Each row was made from one small tree. Brackets hold a mark, then the marks that hang from it, in the order of their numbers. Every link used is in the known rows. Write each row's tree.
Known rows:
[q_982 [q_721 [q_974 q_990]]]: -.24  -.05  .16  .12  .03  -.17  -.11  .05  -.21  .13  -.11  -.09  .04  .30  .14  -.09  .04  .02  -.04  -.27  -.04  -.04  -.25  .22  .32  .03  .01  .34  .25  .05  -.14  -.07  -.32
[q_122 [q_721 q_554 q_974]]: .05  -.09  .12  .19  .12  -.07  -.11  .13  -.12  .22  -.41  -.09  -.21  .26  .18  -.09  -.15  .31  -.27  -.42  -.09  -.12  -.14  .26  .05  .05  .02  .42  .15  -.06  -.08  -.39  -.14
[q_990 [q_974 [q_395 q_122]]]: -.17  -.13  -.13  -.15  .16  -.10  -.09  -.02  -.14  .16  .16  .15  .01  .30  .11  -.07  -.01  -.08  -.21  -.02  -.16  -.24  -.02  .22  .22  -.25  -.02  -.08  -.02  .17  -.13  .15  .01
[q_562 [q_543 [q_122 q_721] [q_974 q_990] q_982]]: -.14  -.13  .05  .13  -.55  -.25  -.09  .30  -.19  -.15  -.30  .02  -.09  -.17  -.03  .14  -.04  -.10  .01  -.20  -.55  .03  .02  .39  -.04  .11  -.15  .11  -.76  .17  -.08  .04  .11
[q_395 [q_122 [q_721 q_554 q_974]]]: -.02  -.09  .15  .20  .16  -.21  -.28  .09  -.28  .32  -.25  -.05  -.15  -.06  .23  -.16  -.16  .26  -.37  -.40  -.02  -.15  -.12  .27  .15  .03  -.02  .45  .09  .07  -.13  -.41  -.14
[q_543 q_122 q_974 [q_982 q_721]]: .02  -.09  .12  .00  -.75  -.16  -.19  -.02  -.31  -.32  -.21  -.17  .11  .33  -.18  .25  .35  -.28  .25  -.30  -.30  -.07  .10  .25  -.03  .00  .10  .18  -.57  .29  -.24  -.18  .00
[q_108 [q_721 [q_974 q_395 q_990]]]: -.10  -.14  -.15  -.05  .25  -.17  .19  .11  -.13  .19  -.35  -.02  -.24  .41  .03  -.08  -.11  .19  -.37  -.43  -.55  .02  -.27  .54  .36  .04  .00  .16  .14  .04  -.21  .25  -.31
[q_122 [q_721 q_554 [q_974 q_395 q_990]]]: -.10  -.15  .00  .10  .25  -.14  .01  .29  -.17  .26  -.48  .01  -.32  .54  .20  -.09  -.22  .40  -.50  -.49  -.38  -.04  -.22  .60  .16  -.04  -.02  .35  .15  -.02  -.04  -.09  -.27
[q_562 [q_543 [q_122 q_721]] q_640]: -.01  .05  .09  -.14  -.53  -.15  -.14  .09  -.13  .08  .01  .22  -.02  -.44  .18  -.29  -.22  -.16  .18  -.14  -.39  -.08  -.01  .19  -.21  .09  -.04  .17  -.61  -.01  .03  -.22  .10
[q_982 [q_395 q_974] [q_721 q_554]]: -.15  .08  .20  -.04  -.11  -.10  -.31  -.03  -.51  .28  -.17  -.08  .04  .38  .21  -.14  .04  .18  -.17  -.39  -.12  -.22  -.20  .31  .31  -.08  .15  .37  .19  .18  -.30  -.34  -.22
[q_982 [q_395 [q_974 q_990]] [q_721 q_554]]: -.31  .04  .19  -.02  -.02  -.16  -.25  .08  -.49  .32  -.16  -.07  -.02  .41  .19  -.15  -.02  .22  -.34  -.36  -.19  -.11  -.26  .37  .46  -.05  .08  .34  .23  .20  -.24  -.11  -.38
[q_108 q_721]: .02  .01  -.12  -.07  .08  -.02  .14  .01  -.05  .04  -.06  -.08  -.08  .10  -.08  -.11  -.08  .03  -.15  -.12  -.31  .04  -.07  .10  .12  .10  .00  -.07  .01  -.03  -.14  .09  .01
[q_543 q_974 q_982]: .11  -.13  .01  .11  -.31  -.10  -.03  .01  -.06  -.25  -.27  -.10  .03  .17  -.18  .27  .23  -.12  .07  -.21  -.28  -.05  .11  .13  .05  -.03  .04  .05  -.29  .08  -.14  -.08  .22
[q_108 [q_721 q_554 q_974]]: .17  -.01  .04  .06  .30  -.13  .03  -.04  -.07  .18  -.51  -.12  -.17  .21  .03  -.11  -.03  .28  -.36  -.55  -.42  -.07  -.26  .40  .25  .17  .12  .36  .19  -.05  -.16  -.26  -.13
[q_554 [q_721 [q_974 q_395]]]: .11  -.04  .05  -.10  .06  -.19  .09  .16  -.24  .07  -.22  .13  -.13  .20  .21  .08  .04  .08  .12  -.32  -.28  -.11  -.10  .39  .13  -.11  .17  .37  .27  .16  -.03  .04  -.08
[q_543 q_122 [q_974 q_990] [q_982 q_395 [q_721 q_554]]]: .00  -.08  .19  .03  -.50  -.26  -.21  .02  -.39  -.17  -.39  -.16  .05  .68  -.10  .25  .27  -.03  -.08  -.59  -.51  -.07  -.14  .48  .17  .03  .16  .32  -.39  .40  -.22  -.12  -.28
[q_974 [q_395 q_122]]: -.11  -.06  -.06  -.16  .05  -.13  -.11  .03  -.23  .17  .12  .16  -.01  -.11  .10  .03  -.04  -.02  -.16  -.07  -.11  -.09  .05  .29  .10  -.15  -.01  -.03  -.07  .15  -.05  .16  -.07
[q_562 q_543]: -.05  .08  .08  -.03  .07  -.05  -.07  .03  -.01  .10  -.02  .21  .09  -.46  .13  -.03  -.11  .02  .08  .02  -.18  -.04  -.15  .17  .02  .01  .01  .06  -.12  -.09  .09  -.02  .14
[q_721 q_554 [q_974 q_395]]: .13  -.07  .07  .00  .24  -.06  -.05  .02  -.13  .19  -.48  .07  -.14  .32  .13  .06  .01  .27  -.29  -.53  -.34  -.14  -.18  .58  .12  -.08  .19  .39  .14  .01  -.01  -.25  -.15
[q_543 q_122 q_974 [q_982 [q_721 q_554]]]: .14  -.07  .19  .02  -.57  -.15  -.25  .00  -.33  -.24  -.40  -.17  .07  .40  -.14  .26  .35  -.13  .00  -.48  -.44  -.11  .03  .42  -.02  .00  .19  .32  -.55  .28  -.14  -.34  .01
[q_562 [q_543 q_982] q_640]: .11  .07  .03  -.16  -.25  -.15  -.15  -.07  .04  -.12  -.07  .32  .26  -.30  .12  -.02  -.08  -.21  .22  -.22  -.59  -.11  -.09  .28  .19  -.07  .11  .13  -.31  -.08  .10  -.22  .40
[q_487 [q_108 [q_721 q_554 [q_974 q_990]]]]: .08  -.07  -.06  .08  .28  -.07  .05  .14  .03  .14  -.43  -.11  -.41  .50  .01  -.23  -.12  .28  -.65  -.52  -.60  .08  -.27  .43  .37  .06  -.01  .42  .06  .02  -.18  -.05  -.50
[q_543 q_122 q_982]: .14  -.01  -.06  -.10  -.46  -.08  -.10  -.03  -.05  -.28  -.14  -.04  .03  .06  -.16  .16  .15  -.16  .12  -.14  -.26  .02  .10  .12  -.05  .01  .00  .09  -.44  .22  -.02  -.08  .08
[q_129 [q_974 q_395 q_990]]: -.04  -.08  -.18  -.06  -.09  -.09  -.11  .23  .02  .09  .00  .07  -.15  .30  .03  -.09  -.13  .02  -.35  .04  -.43  -.10  -.07  .36  .15  -.24  -.05  .10  .03  .06  .07  .48  -.12
[q_974 [q_395 [q_122 [q_721 q_554]]] q_990]: -.23  -.15  -.06  -.03  .23  -.18  -.13  .33  -.28  .32  -.09  .09  -.22  .19  .19  -.08  -.30  .26  -.62  -.25  -.26  .01  -.07  .50  .13  -.13  -.11  .02  -.09  .12  .02  .14  -.19
[q_562 [q_543 [q_974 q_395 q_990] [q_982 q_721]] q_640]: -.18  -.09  .09  -.17  -.46  -.26  -.13  .12  -.30  -.07  -.17  .27  .24  .15  .14  .09  .06  -.25  .12  -.48  -.90  -.12  -.18  .69  .31  -.19  .15  .17  -.45  .05  -.04  .03  .15

Write each row's tree:
-.11  -.12  .10  .05  .39  -.25  -.18  .09  -.23  .36  -.28  .13  -.15  .02  .20  -.03  -.04  .27  -.56  -.46  -.35  -.07  -.23  .67  .38  -.06  .05  .38  .12  .19  -.03  .02  -.34 -> [q_721 q_554 [q_974 [q_395 q_122] q_990]]
-.15  -.09  .10  -.04  .20  -.39  -.02  .24  -.35  .25  -.03  .18  -.12  -.09  .27  .04  -.02  .04  -.17  -.30  -.25  -.07  -.15  .50  .34  -.10  .03  .37  .20  .33  -.05  .29  -.23 -> [q_554 [q_721 [q_974 [q_395 q_122] q_990]]]
-.18  -.14  .13  .23  .25  -.28  -.24  .20  -.23  .35  -.25  -.05  -.22  .00  .23  -.17  -.22  .30  -.54  -.37  -.06  -.06  -.19  .34  .27  .08  -.12  .41  .13  .10  -.09  -.18  -.31 -> [q_395 [q_122 [q_721 q_554 [q_974 q_990]]]]
-.35  -.08  .08  .09  .08  -.24  -.33  .33  -.40  .43  -.08  -.06  -.22  -.20  .23  -.25  -.24  .30  -.67  -.15  -.09  -.03  -.03  .34  .35  .04  -.20  .23  -.05  .18  -.17  -.07  -.18 -> [q_395 [q_122 [q_721 q_554]] [q_974 q_990]]
-.27  -.09  -.06  -.10  .15  -.18  -.07  .15  -.21  .22  .13  .15  -.07  -.07  .08  -.01  -.12  .04  -.33  -.04  -.20  .05  -.05  .35  .23  -.13  -.10  -.04  -.06  .20  -.01  .37  -.21 -> [q_974 [q_395 q_122] q_990]
-.14  -.09  .13  -.05  -.05  -.23  -.13  .09  -.35  .22  -.02  .26  .02  -.54  .17  .13  .04  -.08  -.05  -.15  -.36  -.17  -.03  .51  .06  -.07  .06  .08  -.38  .12  -.11  .12  .10 -> [q_562 [q_543 [q_974 [q_395 q_122]]]]
-.12  .07  .12  -.23  -.40  -.38  -.44  -.12  -.42  .24  .11  .31  .29  -.59  .28  -.17  -.08  -.17  .09  -.33  -.49  -.27  -.09  .36  .52  -.10  .05  .32  -.26  .23  -.26  -.28  .24 -> [q_562 [q_543 [q_982 [q_395 q_122 q_974]]] q_640]
-.07  -.05  .09  .05  -.42  -.24  -.22  .01  -.26  -.16  -.26  -.10  .07  .38  -.03  .08  .18  -.11  .04  -.41  -.31  -.02  -.18  .35  .30  .05  .00  .46  -.23  .29  -.14  -.16  -.25 -> [q_543 q_122 [q_982 [q_721 [q_974 q_990]]]]
-.11  -.13  -.02  .04  .17  -.13  .06  .11  -.09  .17  -.26  .08  -.17  .26  .09  -.01  -.03  .17  -.22  -.29  -.29  -.02  -.18  .44  .24  -.06  .00  .23  .11  .07  -.06  .15  -.30 -> [q_721 [q_974 q_395 q_990]]
.02  -.24  -.07  .02  -.41  -.16  -.04  .36  -.28  -.15  -.55  -.08  -.29  .58  -.10  .23  .02  .11  -.38  -.52  -.70  .03  .08  .65  -.04  -.06  -.01  .14  -.71  .27  -.08  .02  -.07 -> [q_543 [q_122 [q_721 q_554]] [q_974 q_395 q_990] q_982]
.03  -.13  .07  .08  -.30  -.26  -.19  -.08  -.31  -.04  -.06  -.06  .14  .08  -.08  .27  .18  -.15  .06  -.30  -.18  -.17  .04  .16  .22  -.08  .05  .08  -.22  .33  -.33  -.07  .04 -> [q_543 q_974 [q_982 [q_395 q_122]]]
-.04  -.13  .18  -.09  -.15  -.27  -.24  .17  -.40  .34  -.21  .31  -.07  -.40  .31  -.16  -.19  .01  -.24  -.47  -.63  -.23  -.04  .69  .03  -.11  .12  .21  -.49  .01  -.04  -.23  .16 -> [q_562 [q_543 [q_974 [q_395 [q_122 [q_721 q_554]]]]] q_640]
-.23  -.15  .00  .02  .20  -.25  -.11  .08  -.25  .29  -.09  .12  -.11  -.02  .15  -.02  -.06  .11  -.31  -.28  -.20  -.05  -.16  .47  .37  -.03  -.06  .26  .11  .21  -.13  .17  -.31 -> [q_721 [q_974 [q_395 q_122] q_990]]
-.02  -.04  .14  .12  .15  -.26  .09  .21  -.09  .07  -.14  .02  -.13  .01  .15  .00  .02  .07  -.01  -.18  -.15  .01  -.22  .22  .25  .08  .05  .36  .30  .19  -.01  .14  -.20 -> [q_554 [q_721 [q_974 q_990]]]
-.13  -.17  -.16  -.10  .17  -.20  .02  .14  -.21  .26  -.09  .03  -.36  .30  .09  -.23  -.20  .09  -.59  -.42  -.61  .01  -.18  .53  .46  -.11  -.12  .28  -.06  .20  -.31  .25  -.54 -> [q_487 [q_108 [q_721 [q_974 [q_395 q_122] q_990]]]]
-.10  -.09  .00  -.09  -.15  -.27  -.32  -.04  -.45  .09  -.11  .09  .17  .35  .16  .14  .09  -.07  .03  -.50  -.29  -.23  -.12  .51  .42  -.24  .07  .36  .02  .23  -.25  -.20  -.04 -> [q_543 [q_982 [q_721 [q_974 [q_395 q_122]]]]]
-.04  -.09  .04  -.04  .18  -.23  .14  .27  -.20  .10  -.22  .14  -.17  .22  .20  .05  -.02  .11  -.05  -.29  -.37  -.03  -.22  .49  .25  -.06  .09  .32  .25  .19  .01  .26  -.23 -> [q_554 [q_721 [q_974 q_395 q_990]]]
.14  .15  .22  -.26  -.52  -.20  -.39  -.09  -.22  -.11  -.20  .24  .31  -.12  .14  -.03  .08  -.23  .15  -.50  -.75  -.15  -.17  .54  .08  -.04  .22  .40  -.58  .12  .10  -.45  .20 -> [q_562 [q_543 q_122 [q_982 [q_721 q_554]]] q_640]
-.06  .02  .30  .06  .11  -.26  -.38  -.17  -.47  .36  -.14  -.03  .12  .25  .28  -.06  .05  .15  -.15  -.57  -.02  -.28  -.35  .34  .33  -.04  .16  .56  .34  .21  -.27  -.45  -.39 -> [q_982 [q_395 q_122] [q_721 q_554 q_974]]
-.40  -.07  .07  .02  -.02  -.24  -.25  .14  -.33  .33  .12  .00  -.06  -.51  .13  -.18  -.04  .05  -.38  .05  .01  -.02  .02  .19  .44  .04  -.20  .14  -.06  .27  -.20  .16  -.16 -> [q_395 q_122 [q_974 q_990]]
.19  -.04  -.07  -.04  -.37  -.07  -.16  .17  -.14  -.17  -.34  -.07  -.11  .35  -.04  .08  -.05  .10  -.17  -.34  -.35  -.01  .07  .28  -.12  -.01  -.03  .18  -.48  .15  -.01  -.31  .09 -> [q_543 [q_122 [q_721 q_554]] q_982]
.04  -.13  .01  .06  .13  -.07  -.05  .17  -.21  .23  -.48  .01  -.26  .51  .22  -.07  -.19  .37  -.31  -.54  -.28  -.16  -.14  .50  .04  -.10  .09  .36  .11  -.04  -.07  -.29  -.17 -> [q_122 [q_721 q_554 [q_974 q_395]]]
.21  .14  .30  -.17  -.50  -.34  -.41  -.24  -.36  .04  -.40  .20  .29  .17  .23  -.06  .11  -.12  .26  -.85  -.75  -.30  -.36  .65  .27  -.03  .32  .72  -.30  .17  -.12  -.68  -.05 -> [q_562 [q_543 q_122 [q_982 q_395 [q_721 q_554 q_974]]] q_640]
.06  -.17  -.05  .01  -.23  -.21  -.12  .26  -.21  -.01  -.60  -.01  -.29  .63  .04  .07  -.11  .25  -.38  -.66  -.64  -.02  -.10  .73  .14  -.07  -.02  .42  -.34  .22  -.04  -.15  -.21 -> [q_543 [q_122 [q_721 q_554 [q_974 q_395 q_990]]] q_982]
.19  .00  -.10  -.12  .14  .07  .04  .07  .04  .01  -.22  -.09  -.31  .43  -.06  -.17  -.09  .16  -.49  -.32  -.52  .07  -.09  .26  .10  -.05  .05  .18  -.08  -.02  -.13  -.06  -.22 -> [q_487 [q_108 [q_721 q_554]]]
.16  .12  .08  -.26  -.59  -.23  -.19  -.18  -.13  -.11  -.07  .26  .25  -.20  .06  -.01  -.01  -.27  .37  -.36  -.66  -.15  -.13  .32  .02  -.03  .13  .23  -.55  .18  -.04  -.26  .12 -> [q_562 [q_543 q_122 [q_982 q_395]] q_640]
-.17  -.20  -.09  .09  .09  -.13  .04  .28  -.19  .20  -.27  .01  -.28  .48  .17  -.11  -.23  .23  -.26  -.32  -.24  -.04  -.14  .41  .16  -.08  -.09  .20  .09  .02  -.09  .08  -.28 -> [q_122 [q_721 [q_974 q_395 q_990]]]
.02  .04  .07  -.12  -.57  -.10  -.22  -.04  -.24  -.26  -.06  -.06  .17  .30  -.09  .15  .17  -.22  .21  -.19  -.22  -.02  .01  .17  .04  -.05  .01  .16  -.39  .25  -.09  -.17  .00 -> [q_543 q_122 [q_982 q_721]]
.24  -.04  -.03  .00  .17  -.03  -.01  .00  -.02  .10  -.43  -.13  -.37  .45  .03  -.19  -.06  .21  -.47  -.55  -.52  -.03  -.20  .36  .25  .03  .09  .46  .06  -.02  -.23  -.25  -.37 -> [q_487 [q_108 [q_721 q_554 q_974]]]
-.26  .06  .26  -.05  -.08  -.26  -.43  -.05  -.66  .42  .01  -.04  .09  .09  .27  -.14  .03  .11  -.27  -.35  -.05  -.26  -.17  .35  .43  -.09  .07  .42  .17  .30  -.36  -.31  -.25 -> [q_982 [q_395 q_122 q_974] [q_721 q_554]]
-.21  .06  .15  -.08  -.10  -.19  -.27  -.12  -.45  .23  .28  .01  .20  .18  .18  -.04  -.01  -.10  .08  -.17  .12  -.16  -.17  .07  .23  -.10  .05  .10  .16  .24  -.27  -.07  -.24 -> [q_982 [q_395 q_122] q_721]
-.39  .02  .12  -.02  -.19  -.17  -.17  .08  -.48  .26  .05  -.09  .05  .36  .20  -.15  -.02  .05  -.12  -.18  -.07  -.10  -.19  .21  .43  -.03  -.02  .21  .20  .22  -.33  .05  -.36 -> [q_982 [q_395 [q_974 q_990]] q_721]
-.39  .02  .24  -.03  -.01  -.29  -.42  .07  -.61  .44  .02  -.06  .04  .08  .25  -.19  -.03  .15  -.44  -.34  -.10  -.14  -.26  .41  .54  -.06  .03  .37  .17  .34  -.31  -.11  -.39 -> [q_982 [q_395 q_122 [q_974 q_990]] [q_721 q_554]]
-.01  -.11  .05  .05  .34  -.14  -.02  .13  -.09  .24  -.49  .06  -.23  .34  .14  -.01  -.03  .35  -.44  -.51  -.41  -.03  -.23  .62  .26  -.04  .10  .35  .13  .06  .02  .00  -.30 -> [q_721 q_554 [q_974 q_395 q_990]]
